Each row was made from one small tree. The marks that hang from a mark follow it in brackets, in alphabetical order. Every link used is in the known rows. Write each row's tree.
Known rows
K[C N]: [-15.2   6.3   1.1  26.5   7.1   3.0   6.5  14.5   2.3   3.6  -4.3  17.5
   9.4  -3.6   1.6 -15.4 -19.5   3.2   2.6   2.3   9.5 -31.0  13.5]
N[Z[C[K U]]]: [ -6.7  -4.4  -5.6   4.9  17.7   2.7   2.8  -3.2  20.3   8.9 -10.1  13.7
   8.5  18.4  10.7  25.8  -3.6   1.7  17.9   7.6  22.1  -8.4   6.7]
C[K[N]]: [ -7.9   3.1   3.0  16.5  -1.6   7.1   0.1   3.6   8.5  -1.3 -13.5  -2.0
  15.2   1.4  10.9  -6.2 -22.6   6.3   1.6  11.8  24.0 -25.6  -1.9]
B[C[K]]: [ -5.7 -17.4  -1.6  10.1 -13.8   8.9   8.1   3.3  17.1  -5.3 -10.4  -1.0
   9.4   7.2  20.9  14.3   3.0   5.5  18.6   9.0  23.1  -6.7   0.6]
N[K Z[C[U]]]: [ -8.6  -5.7  -6.2   8.0   9.6   1.0  -1.8  -3.6  19.1   8.2  -7.9  16.4
   6.2  10.7  -0.7  15.2 -14.9   6.6  24.7  -4.2   3.9  -8.4  17.5]
B[C N[K Z]]: [ -2.2 -29.3  -5.5   9.5 -18.1  -2.3   1.7   0.8   6.4  -1.6  -3.8  25.8
  10.7   6.9   4.1 -15.5   1.1  10.2  29.9  -1.3  -1.2  -9.0  21.8]
N[K]: [ -6.6  -5.2  -0.4  11.4  -8.5   1.5   7.6   2.2   6.8  -3.6 -10.0   0.2
   8.4  -1.7   1.8   5.5 -12.1   7.7   7.8   1.6   2.2  -9.1   6.7]
K[N[Z]]: [ -8.7   1.1   2.7  15.9  17.2   5.1 -12.3   2.0   8.7   3.5  -1.6  25.0
  13.0   3.4  -1.6 -14.2 -20.2   2.3   2.3   6.9   7.9 -22.7   7.1]
Z[N[K]]: [ -0.2   3.9   3.3   2.7 -10.2   0.5   3.3   2.5  17.3   1.6 -10.5   7.5
   1.9  -1.6   4.5  33.5 -22.6   7.5  14.0  -1.9   2.9 -18.5  14.0]
U[C N]: [ -7.0  15.8   9.4  10.1  22.8   1.5 -11.7  19.8   4.6   3.5  -3.9   2.3
   9.0  -3.0  16.1  28.9   7.1   6.8   6.0   5.4   6.8  -2.6 -11.2]
Z[C]: [-1.7 -2.1  3.9  9.0  4.5  3.7 -1.5  7.9 -3.5  0.6 -3.0 -6.7  9.0  6.7
 11.1 -4.7  3.5  2.4 24.2 -3.3  7.3 -6.3  9.7]
N[Z[C]]: [-1.6 -5.0  0.0  7.5 17.1  1.1 -0.3  3.6 -1.5  2.6  1.8 13.7  8.0 15.0
  5.8 -5.4 -0.6  1.1 19.7 -3.3  6.5 -9.2  8.7]
N[K Z]: [ -8.4  -7.4  -3.5   6.1   4.2  -0.9   9.9  -3.6   8.7  -1.6  -5.1  20.3
   7.9   6.8  -5.8  10.2 -15.3   5.2   5.9   2.1   1.1  -9.7   2.9]
Z[C[U] N]: [ -0.3   7.4   5.0   3.9   8.4   4.3 -14.1   4.0  26.0  15.1 -10.1   6.0
   1.2   3.5  11.9  38.6  -4.5   2.5  30.5  -4.4   8.5 -11.1  29.2]
K[N]: [ -8.7   3.5   6.0  18.0   4.9   7.0 -13.7   6.1   5.3   1.4  -5.7   3.8
  14.7  -4.1   4.5 -19.9 -17.3   4.6   5.6   6.3  10.0 -21.8  10.2]
N[K[C] Z]: [-16.1  -5.0  -5.8  15.7   5.6  -5.9  28.2   3.4   4.0   0.6  -4.5  33.9
   3.6   6.5  -9.0  11.9 -20.4   4.7   1.9  -2.8   1.1 -19.7   5.0]
Z[C N[K]]: [  3.5   2.9   2.2   2.0 -11.1   1.9   3.9   5.7   8.6   2.0  -7.5  -2.1
   1.0   5.9  10.3  24.2 -24.0   8.8  34.0 -11.8   3.7 -20.5  16.9]
Z[C[U]]: [ -7.2   0.9   0.6   9.9  10.4   5.1 -11.5   4.3  14.8  11.0  -9.1  -1.3
   7.9   2.7  10.5  10.9   7.9   2.3  24.3  -0.6  10.0  -0.7  20.8]
B[C[K[N] Z]]: [ -6.1 -10.3  -3.3  18.4 -10.7  12.0  -1.3  -2.4   6.3  -8.9  -5.6  17.8
  12.5  -1.0  22.6 -21.9 -20.5   7.2  22.2   9.2  32.8 -22.6   3.8]
C[Z]: [ -6.0  -0.1   0.7  10.9   7.8   2.0   0.7  -2.7  -7.5  -5.4  -0.5  22.2
   7.9  -5.6   9.4 -10.1   2.0   1.8   5.9   8.9  15.1  -4.5   5.0]
U[C N[Z]]: [ -7.2  13.3   6.4   9.0  34.4  -1.9 -10.8  14.6   5.7   4.7  -0.6  24.7
   6.0   5.3   8.3  32.4   1.0   6.0   2.4   5.5   5.4  -5.9 -11.9]
U[C]: [ -8.8   4.0   5.4  11.1  16.7   1.5 -12.1  17.7  10.2  -0.1  -4.6  -0.6
  10.5   1.9  12.7  -4.6   4.9   6.5   4.8   3.7   5.9  -2.8  -2.4]

Which tree is each row?
[ -3.0 -12.9  -3.4   5.9   8.0  -3.3   0.7  -1.2   8.9  10.6 -10.8  16.9
  12.5  15.9  12.0   0.4   8.6   2.3  23.9   8.3  20.8  -7.5  17.2]  B[N[Z[C[K U]]]]
[ -2.9   2.4   2.8  14.9  -1.7   9.1  -0.2   8.1   0.8  -1.3 -10.0 -11.5
  14.1   7.9  19.2 -15.6 -22.6   5.2  20.7   2.9  24.2 -27.0   0.8]  Z[C[K[N]]]
[ -8.9   3.2  -0.7  17.1  23.2   6.0 -21.9   0.7  19.9  12.9  -3.7  20.2
  12.1   8.9   3.9  -8.3 -17.7   3.0  22.4   0.1   9.6 -21.2  21.0]  K[N[Z[C[U]]]]
[-6.6 -2.2 -2.0  7.0 22.9  1.7 -9.9 -0.4 17.3 11.4 -3.4 19.6  8.8 12.7
  3.9 14.3  2.0  1.7 19.1  1.2  7.6 -2.4 19.2]  N[Z[C[U]]]
[ -8.4  -4.0   0.9  10.3  17.4   5.4 -11.5  -0.5  31.2  14.9  -5.3  33.3
   4.9   3.6   9.5  59.2   9.5   3.6  20.2   8.4   6.8   1.5  14.0]  B[C[U[N[Z]]]]
[-18.9  -1.3  -6.0  21.2  -0.4  -0.2  16.7   5.9  21.8   9.5 -14.5  17.1
   4.7  -4.4  -3.4  25.8 -11.7   6.8   5.2   0.1   5.3 -13.4  18.4]  N[K[C[U]]]
[ -7.7  -1.2  -1.8   7.6   4.8   3.8   3.9   1.4  18.4   8.4 -15.4  -6.0
   9.0   9.7  18.8  22.5   2.1   2.5  20.5   6.8  23.7  -3.3   7.7]  Z[C[K U]]
[ -8.4   4.3  -1.8   8.0  13.2   1.6   3.1   8.4   1.9  -9.9  -4.8  12.9
   9.1   2.9  20.2  -7.5  -4.2   7.1   2.7   9.8  29.0  -7.5 -14.8]  U[C[K Z]]
[ -7.8  13.9   7.0   8.3  15.7   1.3   2.0  18.0   6.2  -0.1 -10.6  -3.8
   8.6   2.6  20.8  41.2  -0.8   7.6   2.3  11.4  21.6  -6.4 -22.5]  U[C[K] N]
[-18.2   3.1  -4.7  18.3  16.9  -1.2   8.7   0.9   9.1   7.0  -4.7  40.8
   3.7  -9.5   4.6   9.4   2.1   1.6   3.5   5.4  16.2  -8.7  17.3]  K[C[U Z]]
[-19.9   9.7  -3.4  28.1  17.3   4.4  -1.1   3.2   9.3   8.7  -4.0  40.8
   8.4 -11.2   4.8 -13.1 -18.6   3.9   6.2   5.2  19.7 -27.1  23.6]  K[C[U Z] N]
[ -2.7   8.2   0.8   4.9   3.6  -1.2  -5.7   6.7  11.8  -5.2  -2.4  22.5
   0.8  -3.6  14.1  10.5 -23.9  12.1  17.0  -4.6  11.1 -16.7   4.8]  U[C[Z[N[K]]]]
[ -4.2  -7.5  -4.5   4.7  -4.9   7.6  -3.3  -8.9  36.7   3.3  -9.9  29.5
   0.4   1.6  25.7  42.7  -7.9   5.5  26.0   8.2  31.1 -10.0  18.4]  B[C[K U Z[N]]]
[  1.5  -8.6  -1.1   2.5 -12.4   7.0   5.7  -5.3  16.4  -7.0  -3.7  26.3
   1.1   4.1  25.5  27.2 -11.3   5.2  26.9   4.2  29.9 -14.4   8.8]  B[C[K Z[N]]]
[-14.3   6.2  -2.8  16.3  11.7  -5.1  29.3   6.6  -0.9   2.8  -3.5  37.3
   1.8   2.5  -5.3  47.5 -18.9   6.4   3.1  -2.0   3.2 -22.1  -4.4]  U[N[K[C] Z]]
[ -6.7   8.7   1.6  10.7   3.5   4.2  -1.5   3.1  13.4  10.6 -13.3  -1.2
   5.6  -1.8   9.7  47.9  -8.5  10.0  29.3  -2.1   4.8  -6.1  11.2]  Z[C[U[N[K]]]]
[ -9.7  10.6   4.4   9.5  11.3   3.0   2.5   0.9  20.5   9.5 -17.7   5.3
   6.5  -1.9  12.7  67.8   2.9   4.3   2.7  19.0  23.0  -3.3  -3.8]  C[K U[N]]
[ -8.5  -3.2  -4.0  12.8  -4.9   7.0  -3.3  -6.2  19.1   3.1  -8.1  28.7
   4.4 -10.9  14.9  42.1  -5.7  11.6  29.7   3.7  14.6  -0.1  14.2]  B[C[U[N[K]] Z]]
[-11.1   7.0  -2.1   9.9  17.4  -0.7  -0.2  -4.6  23.0  11.3 -11.8  29.0
   4.7  -0.9  -3.0  62.0 -12.8   7.4   6.8   8.0   3.0  -5.0   5.3]  C[U[N[K Z]]]
[ -9.8 -10.7  -4.7  19.4 -11.1  -8.0  24.1   4.0 -21.6  -4.7  -0.9  35.5
   7.2  -9.4   3.4 -29.7  -4.5   9.2  13.9  -1.6   9.1 -18.3  18.1]  B[N[K[C[Z]]]]
[-17.4  10.2   0.7  16.5  31.8  -2.9  10.5   5.4  16.7  17.7  -6.4  45.9
   1.9   1.1  -2.7  60.3   1.1   1.4  -0.6   6.4   7.0 -14.0   8.4]  K[C[U[N[Z]]]]
[ -0.6   3.3   0.0   4.5  -6.5   1.0   6.2  -6.8   5.4  -4.5  -4.8  26.5
  -0.3  -5.5   6.4  20.0 -28.0   7.6  15.5  -2.4   9.9 -18.4  13.4]  C[Z[N[K]]]
[-11.5  -0.1  -5.4   9.4   9.0   3.8   4.8  -9.2  15.1   1.0 -12.1  21.8
   7.9  -2.8  13.0  16.5  -0.7   3.4   2.8  16.8  31.9  -3.5   2.7]  C[K U Z]
[  0.1   5.9   2.4   4.4  16.7  -0.4  14.2   1.1  -4.8   1.2  -4.9  12.0
   7.1  17.9  14.4  43.3  -7.3   1.4  18.4   2.5  20.1 -13.9 -13.6]  U[N[Z[C[K]]]]
[ -6.4   6.3  -2.7   5.3  -0.4   1.5  -3.6 -10.1  24.9   5.5 -10.1  30.9
   0.0  -8.6   6.8  36.0 -23.9   8.8  16.3   1.0  11.7 -11.7  23.6]  C[U Z[N[K]]]
[ -9.0  -5.5  -2.1   7.7  11.4   6.7  -0.3  -4.0  32.2  10.2 -12.5  28.5
   5.1   9.4  15.2  69.3   1.8   5.2  15.2  13.7  23.6  -4.3   1.9]  B[C[K U[N[Z]]]]
[ -2.9   0.9   1.2  14.7  16.4   5.7 -13.6   3.7  -0.4   3.1   1.7  15.1
  13.1  11.5   5.0 -24.3 -21.8   3.5  22.0  -3.9   8.4 -27.5  10.7]  K[N[Z[C]]]
[ -3.4  -6.8  -4.7   7.4   3.3  -0.1   8.2   1.3  -0.6  -2.5  -2.6  11.5
   7.4  14.1   1.9  -1.6 -17.4   6.7  23.6  -8.0   2.5 -11.7   6.8]  N[K Z[C]]
[ -0.8   5.3   2.1   0.6   3.3   5.0  -2.7   1.1  29.6  12.3 -15.5  -0.1
   1.8  11.6  17.9  50.1 -10.4   2.3  27.5   1.6  23.2 -14.9  15.7]  Z[C[K U] N]
[-10.6   9.9   3.9   8.3  30.0  -0.3  -8.4  -1.5  20.7  15.1  -8.2  32.1
   5.8   1.0  -0.1  59.1   3.9   0.7   3.0  12.6   8.1  -0.7   7.7]  C[U[N[Z]]]
[ -8.3  12.4   3.5   7.0  28.1  -2.0   1.6  11.7   8.2   1.3  -6.3  18.3
   7.0  10.1  13.6  43.9  -3.6   5.4  -0.7  11.8  21.3 -10.1 -25.4]  U[C[K] N[Z]]
[-13.7  10.1   1.4  19.3  -0.6  -1.9  26.8  10.7  -3.0   2.6  -7.7  16.7
   3.0  -5.0   1.6  45.5 -15.5   7.8   6.3  -2.4   3.8 -19.1  -0.7]  U[N[K[C]]]
[-10.0  -7.2  -4.4  11.2   3.4   5.3  -3.7  -5.1  32.4  10.1  -7.6  30.0
   4.6   3.2   5.8  61.0  -8.6   9.1  24.8   3.4   3.1  -3.1  15.0]  B[C[U[N[K Z]]]]
